What can hang from each mark:
mukuv: sofez
siza: tisez
tanaga: fefir mukuv siza sofez tisez
sofez: mukuv siza
tisez: siza tanaga tizas
fefir: mukuv tanaga

In the rows, 128 means zero.
Known rows, with every way that one mark hangs from another:
(siza (tisez (tanaga fefir (sofez mukuv)) tizas)): [128 152 169 120 106 114 151 133 142 166 104 132 108 161 145 182 140 113
 153]
(siza (tisez (tanaga (fefir mukuv) sofez))): [123 133 144 151 130 105 178 144 106 179 118 117 119 170 135 155 146 127
 140]
(fefir (mukuv sofez) (tanaga (tisez siza tizas))): [151 114 139  89 140 158 173 155  87 202 171 138  91 176  95 141 134 185
 154]
(fefir mukuv (tanaga siza tisez)): [159 118 117 100 166 142 207 141  81 176 156 125 125 192 129 150 142 136
 114]
(tanaga fefir (mukuv sofez) (tisez siza)): [131 164 118 100 149 156 200 133 111 182 113 112 115 151 120 145 129 113
 167]
(fefir (tanaga (mukuv sofez) siza (tisez tizas))): [161 124 123  73 172 162 190 123 137 171 160 138 102 171 141 165 117 135
 139]
(siza (tisez tanaga tizas)): [104 153 163 106 102 142 145 151 112 202 133 103 142 159 123 147 175 155
 129]
(tisez (tanaga fefir)): [111 160 112 125 124 157 183 158 106 174 106 101 149 140  93 156 174 143
 132]
(tanaga (fefir mukuv) tisez): [136 150 127 110 148 151 188 161  71 173 106 132 123 181 134 150 146 106
 141]
(sofez mukuv siza): [123 164 142 108 113 129 196 136 100 187 119 141 146 141  85 151 142 120
  81]
(tanaga (fefir (mukuv sofez)) (tisez siza)): [142 144 125 111 145 150 194 156  75 193 123 129 105 169  99 139 126 142
 160]
(siza tisez): [ 93 156 163 129 115 139 174 141  91 219 122 102 153 150 118 136 160 124
 107]
(fefir mukuv (tanaga (siza (tisez tizas)))): [156  97 183 109 147 122 178 149  93 193 165 108 115 198 134 152 138 156
 124]
(tanaga (sofez siza)): [133 154  88 115 146 126 206 135 118 193 125 142 132 142  78 132 139 128
  83]
(tanaga (mukuv (sofez siza)) (tisez tizas)): [149 160 118  69 154 155 181 139 130 173 136 158 113 153 127 145 119 119
 126]
(tisez siza tizas): [124 150 138  82 114 163 174 158  96 222 133 109 123 172  67 134 172 168
 133]
(tanaga (mukuv (sofez siza))): [123 154 114 108 145 141 207 135 119 189 131 135 136 128  91 138 120 133
  95]
(tanaga fefir mukuv siza tisez): [155 161 114  88 169 147 218 129 120 152 101 117 127 184 157 163 141  75
 143]
(tisez siza (tanaga fefir sofez) tizas): [142 147 105 101 126 143 174 151 129 184 122 115 101 167  78 150 166 159
 164]

Rows:
[138 151 143 112 134 114 169 134 130 197 136 138 120 156 117 135 135 124
 107] => (tanaga (sofez (siza (tisez tizas))))
[115 167 180 125 104 108 185 128 102 188 122 129 154 142 121 148 139 103
  90] => (sofez mukuv (siza tisez))
[131 164  86 114 156 148 191 133 116 174  99 141 117 155 132 153 140  90
 139] => (tanaga fefir sofez tisez)
[137 145  91  96 152 123 217 122 145 176 133 116 122 177 111 158 148 128
 107] => (tisez (tanaga mukuv siza sofez))
[129 158 138  63 136 168 175 145 117 181 123 135 120 183 151 154 157 106
 139] => (tanaga mukuv (tisez tizas))
[156 145 100 108 177 126 227 125 136 167 101 120 109 177 126 166 126  89
 129] => (tanaga fefir mukuv siza sofez)
[119 144 128  82 115 153 174 148 130 204 148 108 112 154  79 147 155 186
 150] => (tisez siza (tanaga (mukuv sofez)) tizas)
[112 157 143 132 131 123 183 132 107 209 137 123 148 119  96 128 123 136
  95] => (mukuv (sofez (siza tisez)))
[139 161 163 144 131  95 194 117 126 166 100 140 126 145 132 161 118  76
 117] => (tanaga fefir (sofez mukuv (siza tisez)))
[115 146 169 117 129 142 158 143 140 172 118 108 121 147 146 166 138 134
 170] => (siza (tisez (tanaga fefir (mukuv sofez)) tizas))
[132 110 165 150 145 111 189 139  87 193 168 126 134 134 102 135 114 161
 100] => (fefir (mukuv (sofez (siza tisez))) tanaga)
[138 138 113  72 145 157 183 140 144 183 144 127 112 166 103 166 137 166
 126] => (tisez (tanaga (mukuv sofez) siza) tizas)
[157 160 106  86 142 152 178 145 120 185 113 134  92 180 116 146 149 118
 173] => (tanaga fefir sofez (tisez siza tizas))
[137 156  95  76 140 160 168 141 124 194 126 158 104 172 125 147 145 119
 129] => (tanaga sofez (tisez tizas))
[136 145 162  90 132 138 170 142 114 209 131 110 130 183 125 146 149 131
 120] => (tanaga (siza (tisez tizas)))
[144 121 170 109 142 136 173 133 116 197 153  99 129 174 126 153 149 146
 127] => (fefir (tanaga (siza (tisez tizas))))
[124 166 129  83 128 148 206 136  99 194 125 102 134 177 123 134 166 114
 139] => (tanaga mukuv (tisez siza))
